Each row comes from the steps of one walk. Every step used is in the known rows, and no mark comes twice. Write the walk behind each row, first mark first.
Known rows
naris -> busa -> zozor -> tonud -> mogun: | +0.66 | -0.15 | -0.88 | +1.37 | -0.04 | +1.13 | +0.09 | +0.44 | +1.35 | -1.53 | +1.31 | +0.41 | +0.00 | +3.57 | +1.21 | -1.18 | -3.03 | -3.63 | +2.49 | +2.62 | +1.93 | -1.93 |
zozor -> busa -> naris -> tonud -> mogun: | +0.44 | +0.52 | -0.27 | -0.93 | +0.36 | +3.18 | +0.36 | +1.40 | +0.37 | -1.49 | +1.90 | +2.88 | +0.41 | +0.61 | -0.83 | -0.31 | -1.61 | -3.14 | +2.52 | +0.95 | +0.64 | -1.74 |
tonud -> mupe: | +0.68 | +0.74 | -0.90 | +0.49 | -1.00 | -0.83 | -0.10 | -1.30 | +1.79 | -2.89 | +3.25 | +0.65 | +3.23 | +0.60 | +0.73 | -1.95 | -2.18 | -0.78 | +2.63 | +0.09 | +2.10 | +0.05 |
tonud -> mogun -> fudadas: | +1.79 | -0.10 | -2.00 | -2.90 | -2.36 | +2.23 | +1.12 | +0.60 | +0.20 | -3.56 | +2.53 | +1.43 | +1.49 | +0.13 | +0.37 | -1.18 | -3.01 | -2.29 | +2.38 | +0.48 | +1.78 | +0.71 |
mogun -> tonud: | +0.23 | +0.61 | -2.20 | +0.09 | +0.95 | +1.38 | +2.17 | -0.94 | +2.90 | -1.72 | +2.17 | +2.37 | +2.05 | +0.80 | +0.58 | -1.91 | -2.84 | -3.01 | +2.32 | -0.49 | +1.10 | -0.03 |
naris -> tonud -> zozor: | +0.75 | +0.52 | -0.37 | +0.20 | -0.13 | +2.04 | +0.15 | -0.67 | +0.85 | -2.09 | +1.55 | +2.38 | +1.77 | +1.38 | +0.96 | -1.62 | -3.62 | -2.14 | +2.30 | +2.09 | +1.83 | -1.20 |
zozor -> tonud -> mogun: | +0.71 | -0.71 | -0.75 | +0.33 | -0.46 | +1.66 | +1.80 | -1.02 | -0.32 | -1.99 | +1.67 | +1.45 | +1.25 | +1.46 | -0.60 | -1.26 | -3.45 | -3.13 | +2.45 | -0.26 | +0.72 | -0.33 |
naris -> tonud -> mogun -> fudadas: | +1.33 | -0.54 | -1.62 | -1.62 | -1.17 | +4.20 | +1.82 | +1.55 | +0.96 | -2.74 | +2.02 | +2.81 | +0.10 | +0.58 | +0.07 | -0.33 | -3.91 | -2.63 | +1.93 | +1.65 | +1.62 | -1.11 |
zozor -> tonud -> naris: | -0.52 | +0.57 | -0.35 | +0.97 | +0.15 | +1.44 | +0.04 | -0.07 | -0.34 | -0.72 | +2.86 | +0.00 | +1.79 | +1.25 | +0.66 | -2.44 | -2.84 | -3.20 | +3.15 | -0.56 | +0.95 | -1.22 |
mogun -> fudadas: | +0.92 | -0.11 | -2.16 | -1.30 | -1.05 | +1.91 | +1.31 | +1.11 | +1.32 | -2.50 | +2.95 | +0.74 | +1.86 | +0.99 | +1.36 | -2.54 | -2.75 | -2.57 | +2.51 | -0.16 | +2.38 | +0.03 |
mupe -> fudadas: | +0.87 | -0.75 | -2.08 | -1.44 | -0.92 | +2.82 | +0.12 | -0.05 | +1.58 | -0.88 | +2.41 | +0.82 | +2.37 | +0.49 | +1.05 | -3.41 | -2.17 | -1.12 | +2.10 | -0.68 | +1.04 | -1.49 |
busa -> zozor -> tonud -> mupe: | +0.41 | +1.14 | +1.10 | +2.85 | -0.66 | -0.98 | -0.06 | -1.27 | +1.02 | -1.32 | +2.50 | +0.07 | +1.88 | +2.25 | +1.99 | -2.03 | -3.93 | -1.77 | +2.55 | +2.04 | +2.12 | -1.42 |
busa -> zozor -> tonud: | +0.09 | +0.55 | +0.43 | +2.14 | -0.18 | +0.18 | +0.40 | -1.10 | +0.56 | -1.52 | +1.74 | -0.21 | +1.50 | +2.44 | +2.12 | -2.59 | -4.11 | -2.91 | +2.90 | +1.11 | +1.58 | -1.12 |
naris -> busa -> zozor -> tonud -> mogun -> fudadas: | +1.19 | -0.13 | -1.26 | +0.74 | -0.47 | +2.06 | +0.64 | +2.11 | +1.38 | -0.95 | +1.80 | +0.71 | -0.65 | +3.64 | +1.49 | -1.14 | -3.26 | -3.86 | +2.05 | +3.22 | +2.53 | -2.18 |
mupe -> fudadas -> bizo: | +0.62 | -1.26 | -1.88 | -1.04 | +0.03 | +3.69 | -1.32 | +1.68 | +1.39 | -1.36 | +2.81 | +1.50 | +2.12 | -0.12 | +0.65 | -4.12 | -2.17 | -1.67 | +2.26 | -1.22 | +0.38 | -2.54 |
mogun -> fudadas -> naris: | +0.95 | +0.46 | -2.94 | -2.27 | -1.14 | +3.62 | -0.02 | +0.30 | +0.28 | -2.08 | +4.22 | -0.08 | +0.77 | +1.05 | +1.62 | -3.30 | -2.03 | -1.98 | +2.98 | +0.05 | +1.42 | -0.87 |
zozor -> tonud: | -0.21 | -0.63 | -0.83 | +1.92 | +0.76 | +1.22 | +1.86 | -0.81 | +0.66 | -1.13 | +2.02 | +0.71 | +1.63 | +2.21 | +0.16 | -2.48 | -3.11 | -3.33 | +2.51 | -1.04 | +1.16 | -0.96 |
tonud -> mogun -> fudadas -> mupe: | +2.48 | -1.12 | -2.16 | -2.27 | -2.62 | +2.38 | -0.52 | +0.40 | +0.13 | -3.31 | +2.45 | +2.10 | +2.41 | -0.18 | +0.75 | -1.74 | -2.39 | -2.14 | +2.00 | +2.29 | +1.65 | -0.44 |
mupe -> fudadas -> naris -> tonud -> zozor -> busa: | +1.29 | -0.21 | -1.43 | -1.81 | +0.42 | +6.12 | -0.61 | +0.70 | +0.25 | +1.98 | +2.85 | +2.44 | -0.21 | +1.54 | +0.77 | -3.79 | -2.01 | -1.05 | +1.71 | +2.17 | +0.37 | -4.25 |
zozor -> busa -> naris -> tonud -> mupe -> fudadas: | +0.52 | +0.63 | -0.03 | +0.08 | +0.71 | +3.36 | -0.32 | +2.16 | +1.73 | +0.98 | +2.97 | +2.86 | +0.86 | +0.79 | -0.28 | -1.38 | -1.09 | -1.50 | +1.63 | +1.57 | +1.17 | -3.91 |

Which walk is each row?
| -0.17 | +1.92 | -1.77 | -0.77 | +0.42 | +1.58 | +0.32 | -0.21 | +1.87 | -1.32 | +3.00 | +1.69 | +2.32 | -0.10 | +1.03 | -1.90 | -2.49 | -2.86 | +2.93 | +0.00 | +0.86 | -0.31 | => mogun -> tonud -> naris
| +1.43 | -0.51 | -2.12 | -1.04 | -0.77 | +4.91 | -1.43 | +0.31 | +0.32 | +0.81 | +2.79 | +0.23 | -1.11 | +2.80 | +1.36 | -2.78 | -2.12 | -1.78 | +2.09 | +2.69 | +0.36 | -4.25 | => mupe -> fudadas -> naris -> busa -> zozor -> tonud -> mogun
| -0.25 | +1.64 | +0.93 | +1.29 | -0.81 | +0.29 | -1.16 | -0.43 | -0.29 | -1.19 | +2.45 | -0.87 | +1.69 | +1.56 | +2.54 | -2.52 | -3.77 | -2.77 | +3.46 | +1.48 | +1.40 | -1.38 | => busa -> zozor -> tonud -> naris
| +0.00 | +0.98 | -0.62 | -0.50 | +0.55 | +1.18 | -0.20 | +0.75 | +0.69 | -1.26 | +2.55 | +1.12 | +2.01 | +0.91 | +0.07 | -2.10 | -0.63 | -3.07 | +3.04 | -0.68 | +1.16 | -0.81 | => zozor -> busa -> naris
| -0.34 | +0.56 | -0.30 | +0.32 | +1.36 | +2.87 | +0.41 | +1.62 | +1.17 | -0.81 | +2.24 | +2.33 | +0.82 | +1.19 | -0.24 | -1.27 | -1.35 | -3.34 | +2.61 | +0.43 | +0.99 | -2.21 | => zozor -> busa -> naris -> tonud
| +0.04 | +1.15 | +0.29 | +0.89 | +0.98 | +1.74 | -0.02 | +1.38 | +1.59 | -0.52 | +2.87 | +2.48 | +1.16 | +1.06 | -0.29 | -0.82 | -1.22 | -2.35 | +2.33 | +1.22 | +1.46 | -2.48 | => zozor -> busa -> naris -> tonud -> mupe
| +0.83 | +0.40 | -1.80 | -0.04 | -0.20 | +2.89 | -1.37 | -0.60 | +0.07 | -1.26 | +2.85 | -0.36 | -0.97 | +3.32 | +1.39 | -2.07 | -2.20 | -2.82 | +3.05 | +2.60 | +0.74 | -2.66 | => fudadas -> naris -> busa -> zozor -> tonud -> mogun
| -0.02 | +2.20 | -1.69 | +0.14 | +0.70 | +1.26 | -0.91 | +1.07 | +2.96 | -0.76 | +2.58 | +1.06 | +1.09 | +1.74 | +2.24 | -1.58 | -2.32 | -3.39 | +2.90 | +2.44 | +1.68 | -1.70 | => mogun -> tonud -> naris -> busa -> zozor
| +0.92 | +2.52 | -0.38 | -0.51 | +1.21 | +1.17 | +0.55 | -0.11 | +1.37 | +0.14 | +2.06 | +3.56 | +1.98 | +1.11 | +0.43 | -1.61 | -1.60 | -3.34 | +2.13 | +1.64 | +1.39 | -0.73 | => mogun -> tonud -> zozor -> busa -> naris
| +0.45 | +1.02 | -1.30 | +1.88 | +0.32 | +1.49 | -1.78 | -0.53 | +1.23 | -0.40 | +3.78 | -0.77 | -0.22 | +3.76 | +1.89 | -2.59 | -1.87 | -1.98 | +2.85 | +2.79 | +1.64 | -3.40 | => fudadas -> naris -> busa -> zozor -> tonud -> mupe
| +1.05 | +2.09 | +0.37 | -1.02 | -0.25 | +0.43 | -1.29 | -0.17 | -0.40 | -1.09 | +2.23 | +1.69 | +2.72 | +1.12 | +0.80 | -2.19 | -1.06 | -2.51 | +2.85 | +1.30 | +1.78 | -0.40 | => tonud -> zozor -> busa -> naris
| +0.67 | +1.46 | -0.27 | +0.04 | -0.76 | +2.54 | -1.66 | +0.41 | +1.59 | -1.10 | +3.28 | +1.76 | +1.70 | +0.06 | +0.51 | -0.51 | -1.52 | -0.73 | +2.03 | +1.75 | +1.11 | -3.24 | => busa -> naris -> tonud -> mupe -> fudadas
| -0.30 | +0.84 | -2.19 | -0.61 | -0.03 | +1.24 | -1.87 | +1.30 | +1.50 | -1.83 | +3.05 | -0.38 | +1.92 | +1.44 | +1.32 | -2.23 | -1.08 | -2.91 | +3.45 | +0.47 | +1.82 | -1.24 | => tonud -> naris -> busa
| +0.95 | +0.56 | +0.78 | +2.05 | -0.97 | +0.56 | -0.32 | -0.63 | +1.28 | +0.30 | +2.54 | +0.34 | +1.54 | +2.03 | +2.10 | -2.55 | -3.77 | -0.98 | +1.93 | +2.33 | +1.81 | -2.87 | => busa -> zozor -> tonud -> mupe -> fudadas
| +0.96 | -0.31 | -2.78 | -2.40 | -0.97 | +4.35 | -1.26 | -0.91 | +0.45 | -0.60 | +3.66 | +0.01 | +1.24 | +0.60 | +1.28 | -4.08 | -1.49 | -0.58 | +2.65 | -0.42 | +0.09 | -2.40 | => mupe -> fudadas -> naris
| +0.80 | -0.15 | -0.64 | +2.56 | +0.24 | +1.26 | -0.68 | +1.23 | +2.72 | +1.07 | +2.28 | +0.41 | +0.41 | +3.76 | +1.80 | -2.20 | -2.57 | -1.99 | +1.64 | +3.16 | +2.36 | -3.96 | => naris -> busa -> zozor -> tonud -> mupe -> fudadas
| -0.07 | +1.69 | -1.06 | -0.27 | -0.75 | +0.52 | -2.88 | +1.03 | +1.33 | -2.07 | +2.78 | -1.17 | +1.73 | +1.83 | +2.80 | -2.26 | -1.89 | -2.57 | +3.67 | +2.17 | +2.14 | -1.49 | => tonud -> naris -> busa -> zozor
| +1.13 | +0.91 | -1.70 | +0.91 | -0.30 | +2.62 | -0.67 | +1.65 | +1.35 | +0.13 | +4.27 | -0.20 | -0.89 | +3.68 | +2.17 | -2.47 | -2.28 | -2.36 | +2.20 | +3.38 | +2.53 | -3.50 | => mogun -> fudadas -> naris -> busa -> zozor -> tonud -> mupe
| +0.81 | -0.50 | -0.43 | +1.78 | -0.12 | +1.64 | +0.99 | -0.21 | +1.40 | +0.92 | +2.91 | +1.32 | +1.66 | +1.72 | +0.14 | -2.50 | -2.80 | -1.19 | +1.45 | +0.37 | +1.42 | -2.78 | => zozor -> tonud -> mupe -> fudadas
| +0.75 | -0.36 | -2.09 | +0.24 | +0.32 | +4.59 | -1.40 | +0.51 | +1.09 | +1.59 | +3.02 | -0.33 | -0.77 | +3.41 | +1.99 | -3.81 | -1.84 | -1.98 | +2.19 | +2.10 | +0.71 | -4.68 | => mupe -> fudadas -> naris -> busa -> zozor -> tonud
| +0.64 | -0.71 | -2.53 | -1.56 | -0.13 | +6.07 | -0.67 | -0.01 | +0.99 | +0.01 | +3.32 | +1.17 | -0.02 | +0.86 | +0.99 | -3.27 | -2.25 | -0.84 | +2.18 | +0.69 | -0.05 | -3.88 | => mupe -> fudadas -> naris -> tonud
| +0.37 | +0.23 | +0.10 | +0.41 | +1.54 | +4.03 | -1.42 | +3.57 | +1.60 | +0.58 | +3.34 | +3.37 | +0.67 | +0.28 | -0.60 | -1.95 | -1.02 | -2.00 | +1.74 | +1.05 | +0.63 | -4.80 | => zozor -> busa -> naris -> tonud -> mupe -> fudadas -> bizo
| +1.06 | -0.60 | -1.12 | +1.04 | +0.35 | +2.77 | -0.43 | +3.43 | +1.24 | -1.46 | +2.13 | +1.24 | -0.71 | +3.14 | +1.19 | -1.69 | -3.25 | -4.31 | +2.14 | +2.74 | +2.01 | -3.05 | => naris -> busa -> zozor -> tonud -> mogun -> fudadas -> bizo
| +0.74 | -0.56 | -1.91 | +1.53 | +0.72 | +3.37 | -0.35 | +0.52 | +1.56 | +1.82 | +3.84 | +0.65 | -0.13 | +3.13 | +0.22 | -2.80 | -1.47 | -1.54 | +1.55 | +1.40 | +1.13 | -4.53 | => zozor -> tonud -> mupe -> fudadas -> naris -> busa
| +0.31 | +0.35 | -0.37 | +3.31 | +0.55 | -0.32 | -0.31 | +0.44 | +2.53 | -0.68 | +2.17 | +0.02 | +0.74 | +4.02 | +1.73 | -1.68 | -2.70 | -2.79 | +2.28 | +2.86 | +2.71 | -2.64 | => naris -> busa -> zozor -> tonud -> mupe
| +1.27 | -0.70 | -2.64 | -0.62 | -0.14 | +4.41 | +1.20 | +1.39 | -0.11 | -0.41 | +3.17 | +1.08 | -1.28 | +3.01 | -0.18 | -1.51 | -2.39 | -3.68 | +2.06 | +1.48 | +1.15 | -2.42 | => zozor -> tonud -> mogun -> fudadas -> naris -> busa
| +0.06 | +0.43 | -1.88 | +1.26 | +0.72 | +2.53 | -1.34 | -0.39 | +0.79 | -0.57 | +3.06 | -0.99 | -0.60 | +3.93 | +1.99 | -3.07 | -2.00 | -3.00 | +3.16 | +1.97 | +1.20 | -3.16 | => fudadas -> naris -> busa -> zozor -> tonud
| +1.09 | +1.75 | -1.25 | -0.31 | +0.37 | +0.69 | +1.06 | -1.58 | +1.91 | -1.36 | +1.84 | +2.95 | +2.59 | +1.06 | +1.11 | -1.97 | -3.06 | -2.66 | +2.11 | +1.32 | +1.65 | +0.30 | => mogun -> tonud -> zozor
| +1.34 | +1.53 | -2.31 | +0.12 | +0.33 | +2.80 | -0.97 | +0.19 | +3.70 | +1.05 | +3.73 | +1.68 | +0.05 | +2.10 | +1.99 | -2.34 | -1.80 | -0.84 | +1.58 | +3.46 | +1.27 | -3.83 | => mogun -> tonud -> mupe -> fudadas -> naris -> busa -> zozor
